Every row comes from one small tree of marks. The marks that hang from a mark follow it in brackets, in alphabetical order. Every link used is in the known rows. Which tree was each row made from?
Known rows:
E(Y Z(K(A(H) T))): [ 2.59 -3.80  0.51  2.08  2.04  0.72 -1.76 -1.18  2.86  1.12 -0.50  1.36
  0.70 -0.92  4.14 -1.00 -2.40  0.29  1.69 -1.57 -1.12  3.37  1.65  0.18
  4.98  4.42 -3.48 -0.11 -1.34]
K(A Z): [-2.05 -2.91 -0.43  1.05  2.40  0.77  3.33  1.30  1.94  1.64 -1.67  3.86
 -4.59  2.01  2.37 -0.44  2.11  1.24  3.34 -5.04 -1.88 -3.20 -2.04 -1.32
  4.49 -0.68 -4.93 -1.37 -2.66]
E(A(H) Y Z(K)): [ 3.66  0.11  1.53  4.25  2.72 -1.11 -4.75 -1.44  2.54 -3.80 -1.43  2.92
 -1.85 -0.48  2.76 -0.98 -2.49  0.40  3.23  1.92 -0.76  2.99  2.66 -1.35
  1.47  3.45 -1.36  1.78  0.39]
A(E(Y Z(K)) H): [ 3.76  1.56  0.85  4.79 -0.36 -0.33 -2.53 -1.80  1.83 -3.51  0.93  1.83
 -1.32 -0.86  2.30 -0.89 -1.19 -1.85  2.70  2.25 -1.06  3.76  1.46  1.39
  3.27  4.89  0.41  2.12 -0.65]
H(Y): [-1.93 -0.24 -0.45  1.89  0.43  0.66  2.08  1.34  0.26 -0.71 -4.09  3.02
 -3.33 -0.73  3.45 -2.40  0.52  1.07  3.57  0.95  2.53 -2.04 -3.03 -3.88
  3.02  2.49 -1.44  1.48 -4.76]
A(E H): [-1.44  2.24 -1.34  3.29  0.00  0.52  2.27  1.39 -0.51 -3.73  2.09  2.97
 -3.67 -0.95  0.86 -0.71  1.38 -1.46  1.30  0.76  0.91 -0.46 -1.92 -0.49
  1.51  3.07  0.53  1.92 -1.89]
A(E H(Y)): [-0.59  3.66 -0.20  3.43 -1.32  1.89  2.21  0.31 -0.76 -2.70  0.14  3.14
 -1.46 -2.08  1.18 -1.67  1.70 -1.89 -0.09  3.57  1.48 -0.08 -1.29 -0.23
  1.30  3.74  1.41  2.99 -2.55]
Y(E(A(H) Z)): [ 1.19  0.31  0.43  3.24  2.08 -1.30 -2.66  0.97  4.01 -2.95 -0.09  2.08
 -3.13 -0.29  1.02  0.66 -0.89  3.45  1.78  1.88  0.18 -2.21 -0.58 -3.83
  0.96  0.45 -0.66  3.86 -0.16]
Y(E(A(H) Z(K(T)))): [ 2.52 -1.15  1.46  2.05  2.11  0.72 -0.93  0.67  1.67 -0.04 -1.46  0.78
 -0.20 -0.32  2.72  1.02 -2.82  3.11  2.22 -0.44 -0.16  0.45  0.01 -3.16
  1.31  2.45 -1.22  2.02 -0.31]
Z(E(Y) K(A(H))): [ 0.97  0.77  0.85  1.96  0.47  1.60  2.09  0.52  2.42 -1.00 -0.17  6.66
  0.17 -0.92  2.01  4.20 -1.86 -0.61  3.07 -0.50 -1.61  3.62  1.50 -1.43
  6.16  3.85 -2.46  0.07 -0.06]
Z(E K(A T)): [-1.60 -2.65 -1.16  0.21  1.93  2.38  5.31  1.66  0.11  2.32 -1.43  4.53
 -1.05  0.20  4.00  3.75 -2.12  2.65  4.46 -5.58 -0.65  1.30 -1.48 -2.70
  5.64  2.04 -4.71 -1.81 -2.85]
Z(E(Y) K): [ 0.33  0.95  0.28  2.70 -0.17 -0.13  2.06  0.80  1.42 -1.36 -2.76  5.22
 -1.63  0.17  3.87  2.94 -2.68  0.78  7.04 -0.55  0.45  2.16 -0.84 -2.85
  6.59  3.85 -2.12 -0.13 -2.86]
E(A(H) Z(K)): [ 2.07  0.09  0.77  2.77  3.77 -1.32 -2.81  0.32  0.46 -4.02 -0.71  3.48
 -2.83 -0.16  1.95 -0.36 -1.91  1.21  2.75 -0.14 -0.59  1.52  2.18 -3.05
 -0.73  1.93 -1.37  2.17  0.91]
E(A(H) Y Z(K(T))): [ 3.34 -0.74  1.32  3.62  2.41 -0.48 -3.84 -1.54  1.58 -1.43 -1.53  0.81
 -0.47 -0.76  4.17 -2.29 -3.47  1.03  2.29  0.39  0.28  3.08  2.11 -0.26
  2.02  4.32 -2.45  0.95 -0.86]
K(A): [-2.83 -3.53 -2.34  1.24  2.82  0.44  2.42  1.90  1.72 -0.38 -1.89  3.43
 -5.45  0.33  3.24  0.07  1.07  1.74  2.92 -3.09  0.08 -2.79 -2.17 -3.50
  3.66  0.57 -4.24 -1.04 -3.56]
A(E): [-1.97  0.69 -2.27  3.32  0.58  0.11  2.53  1.19  0.05 -2.40 -0.37  2.15
 -5.41  0.13  2.74 -0.82  1.72  0.49  3.47 -0.87  0.96 -1.96 -3.48 -1.13
  2.65  1.97 -0.91  0.43 -3.95]
Y(E(A Z(K))): [ 2.26 -1.61  0.52  2.43  2.59 -0.64 -1.83  0.70  2.94 -1.27 -3.21  1.76
 -3.51  1.10  2.51  1.99 -1.73  4.28  5.20 -0.63 -0.95 -1.19 -0.32 -4.95
  1.92  0.63 -1.93  1.69 -0.66]
H(A Y(E(Z))): [ 0.96 -1.89  0.70  3.85  0.40 -0.25 -1.86 -1.10  4.57 -0.71 -3.99  0.73
 -0.26 -1.38  1.55 -0.10  0.46  4.72  4.79  2.12  0.27 -1.97 -1.96 -3.13
  4.66  1.32 -0.93  2.88 -2.00]
H(A Y(E)): [-1.39 -0.76  0.66  3.12  0.01  0.85  1.69  0.28  2.93 -0.27 -4.93  1.73
 -0.10 -1.73  1.21  0.68  1.42  3.21  4.14  1.90  1.22 -2.66 -2.97 -3.85
  4.64  2.26 -0.66  1.70 -2.78]

Which tree is each row?
[ 0.44 -0.65  0.65  1.70  0.15  2.29  2.80  0.25  1.46  1.43 -0.23  4.81
  2.01 -1.32  3.47  2.91 -2.96  0.28  2.25 -1.90 -0.71  3.93  0.46  0.03
  6.42  4.44 -3.41 -0.84 -1.41]  Z(E(Y) K(A(H) T))
[-0.94 -2.85 -1.70  1.53  2.00  2.92  4.47  0.54 -0.96  2.11 -0.84  1.14
 -2.22  0.13  4.17  0.74  0.22  0.61  2.31 -4.57 -1.06  0.99 -1.28  0.17
  3.51  2.91 -3.24 -2.26 -3.54]  Z(K(A(E) T))
[-1.79 -0.94  0.06  0.85  2.13  0.92  2.88  1.44  1.28  0.34  0.58  4.85
 -2.79  0.84  0.85 -0.08  1.94 -0.30  1.25 -3.59 -1.87 -1.72 -0.15 -0.79
  3.44  0.29 -3.56  0.14 -0.59]  K(A(H) Z)
[ 1.07  4.09  2.26  4.26  0.39 -0.28 -0.21 -0.36  2.77 -1.97  0.43  5.87
 -1.16  0.48  1.25  1.33 -0.62  0.32  2.76  0.34 -0.59  0.64  0.52  0.79
  3.77  1.19 -2.28  1.46  0.16]  K(Z(E(A(H) Y)))
[ 2.83 -2.90  0.70  3.84  2.83 -0.82 -3.86 -1.72  2.11 -0.18 -3.83 -0.01
 -1.97  0.27  5.83 -2.26 -3.05  2.78  4.52 -1.33  0.75  1.88  0.60 -0.47
  2.83  3.10 -3.53 -0.19 -3.10]  E(A Y Z(K(T)))
[ 2.62 -0.45 -0.82  5.02  0.66  0.22 -3.02 -2.27  4.72 -2.25  2.60  1.85
 -2.49 -1.27  1.83 -0.68  1.10 -0.31 -0.07  1.55 -1.79  1.02  1.18  3.08
  3.79  2.78 -1.64  1.53 -0.96]  K(A(E(Y Z) H))
[-0.79  2.41  0.77  2.96  1.71  0.73 -0.25  0.94 -0.31 -2.81 -2.23  3.68
 -2.11 -1.82  1.66 -1.94  0.22  0.46 -0.03  3.15  2.12 -0.87  0.04 -2.74
 -0.63  2.23 -0.27  2.50 -1.42]  E(A(H(Y)))
[-1.07  1.76  1.16  1.52 -1.74  1.66  2.79  2.33  1.46 -0.46 -2.54  3.10
 -0.30 -1.68  1.04  0.19 -0.05  0.43  1.68  3.81  1.76 -2.04 -2.81 -4.36
  3.50  3.11  0.88  3.44 -2.64]  A(H(Y(E)))
[ 1.71  3.56  1.75  3.91  0.99  0.18 -0.27  0.21  1.02 -3.63 -0.85  6.15
 -0.51 -0.84  2.01  3.16 -2.93 -0.03  3.57  1.46 -0.04  3.44  1.89 -1.93
  2.96  3.54 -1.24  1.17  0.31]  Z(E(A(H) Y) K)
[ 1.97 -5.49 -0.40  2.13  2.40  0.54 -1.42 -1.62  3.44  2.54 -3.06  0.39
 -1.20  0.09  5.61 -1.06 -2.10  2.41  4.16 -3.36 -1.09  1.68  0.19 -0.31
  6.00  3.44 -4.94 -1.38 -3.41]  E(Y Z(K(A T)))
[-0.38  1.53  1.22  3.32 -1.14 -0.34  1.87  0.21  3.14 -0.06 -1.68  4.85
 -2.44  1.61  2.76  1.20 -0.38  0.81  6.19 -1.54  0.01 -0.89 -2.05 -0.12
  7.57  1.03 -3.10 -0.03 -2.92]  K(Z(E(Y)))
[-0.48 -0.06 -0.96  6.43  0.75 -0.34 -0.79 -2.10  2.73 -3.22 -1.31  0.70
 -2.61 -1.58  2.27 -0.92  2.15  0.42  4.16  0.48  0.33  0.41 -1.49  2.05
  4.75  3.46 -1.25 -0.11 -2.97]  H(A(E(Y)))
[ 0.03  4.91  2.78  2.93  0.01  1.43  1.89  0.25  0.21 -1.16 -0.66  6.68
 -0.03 -0.23  0.37  1.10  0.12  0.76  1.37  1.07 -0.25 -0.05  0.37 -0.50
  1.48  0.23 -1.14  2.52  0.31]  K(Z(E(A(H(Y)))))
[-1.83 -4.77 -1.33 -0.01  3.16  2.09  4.17  1.59 -0.56  2.56 -2.98  1.91
 -2.14  0.35  4.62  0.15 -0.89  1.61  3.57 -5.59 -0.30  0.01 -1.50 -2.82
  4.19  2.57 -4.59 -2.33 -3.74]  Z(K(A T))
[-1.40 -1.03  1.52  0.70  0.28  3.49  3.85  0.30 -0.18  4.04 -1.22  3.00
  1.02 -0.64  2.30 -2.32  1.22 -0.27 -0.82 -2.15 -0.62 -0.91 -0.82  0.89
  3.30  1.94 -3.50  0.20 -2.44]  K(A(H(Y)) T Z)
[ 0.35  3.21  1.77  2.20  0.52  2.83  2.83  0.66 -2.20 -0.14 -2.03  5.10
  2.16 -1.82  2.57  1.74 -3.13  1.11  1.34  0.70  1.30  3.18  0.58 -2.10
  0.97  3.63 -1.08  1.65 -0.94]  Z(E(A(H(Y))) K(T))
[-0.02  0.31 -0.90  2.04  1.43  2.12  3.35  0.91 -0.65 -1.48  1.41  4.25
 -2.01 -0.87  1.21  2.15  0.98 -1.79  0.89 -1.64 -2.17  2.15  0.96 -0.47
  1.68  2.84 -1.15  0.06  0.02]  Z(K(A(E H)))
[-0.77  0.54  0.22  0.77  1.57  1.93  4.26  2.21  0.52 -1.10  0.70  7.42
 -0.67 -0.63  1.30  5.18 -1.57  0.37  2.74 -2.54 -1.87  2.47  0.76 -3.19
  4.17  2.44 -2.49  0.41  0.37]  Z(E K(A(H)))
[-0.86  0.90 -0.20  2.28  0.79  2.05  3.11  0.40  0.72 -0.19  2.42  3.78
 -2.78  0.74  0.45  0.31  3.15 -1.56 -0.06 -2.57 -2.91 -1.14 -0.50  2.27
  2.87  0.65 -2.11  0.30 -0.31]  K(A(E H) Z)
[-1.52 -2.82 -0.59 -0.04  2.56  2.31  3.98  2.02 -1.15  1.41 -0.87  3.32
 -0.44 -0.64  3.03  0.46 -1.21 -0.17  1.59 -3.97 -0.62  1.66 -0.46 -2.19
  3.12  3.71 -3.46 -0.89 -1.81]  Z(K(A(H) T))
[ 1.49  2.48 -0.08  4.19 -1.00  0.37 -1.33 -1.14  1.06 -2.88  0.91  2.08
 -1.67 -2.11  1.30 -2.35  0.87 -0.54  0.57  3.69  0.59  0.44 -0.35  0.58
  1.07  3.00  1.16  4.22 -1.59]  A(E(Z) H(Y))
[ 1.96 -3.47  0.24  2.85  1.26 -0.63 -1.59 -1.07  1.93  0.79 -3.39 -0.06
 -1.31  0.08  5.88 -2.35 -3.15  1.63  5.81 -1.74  0.83  1.97 -1.00 -0.86
  5.55  4.34 -3.26 -0.19 -4.23]  E(Y Z(K(T)))
[ 2.35 -1.70  1.81  3.10  0.37  0.36 -0.88 -1.03  3.05 -0.18 -4.95  1.29
  1.35 -1.39  1.37  1.66 -0.69  3.52  5.66  1.20 -0.99  0.29 -0.38 -3.62
  4.60  2.47 -0.62  2.50 -1.10]  H(A Y(E(Z(K))))
[ 0.19  1.60  0.46  4.31  1.98 -0.62 -2.25  0.07  2.04 -3.77 -1.31  3.19
 -3.18 -1.32  2.58 -1.79 -0.45 -0.10  1.60  2.29  1.89  0.07 -0.04 -1.46
  1.55  2.89 -1.37  1.29 -1.78]  E(A(H) Y)
[ 1.99 -1.64  0.87  1.39  1.63  1.56 -0.65 -0.41  1.54 -0.22 -1.57  4.14
  0.02 -1.25  1.83 -0.09 -1.10  0.05  1.14  0.57 -1.81  2.40  2.24 -2.40
  2.23  2.57 -1.74  2.08  0.07]  E(Z(K(A(H(Y)))))
[-2.79 -3.94 -0.64  0.42  2.37  1.79  3.96  0.99  0.90  4.01 -1.76  1.87
 -3.09  1.72  3.77 -1.54  1.37  1.92  2.68 -6.60 -0.91 -2.81 -2.73  0.09
  4.88 -0.08 -5.82 -2.04 -3.88]  K(A T Z)
[ 0.55  3.35  0.76  4.73  0.73 -0.71 -1.29  0.35  2.63 -3.85  0.19  5.39
 -1.77 -1.19  2.10  1.57 -1.61  1.18  2.32  2.31  1.21  1.08  0.16 -1.08
  3.00  2.45 -1.33  1.88 -0.77]  Z(E(A(H) Y))
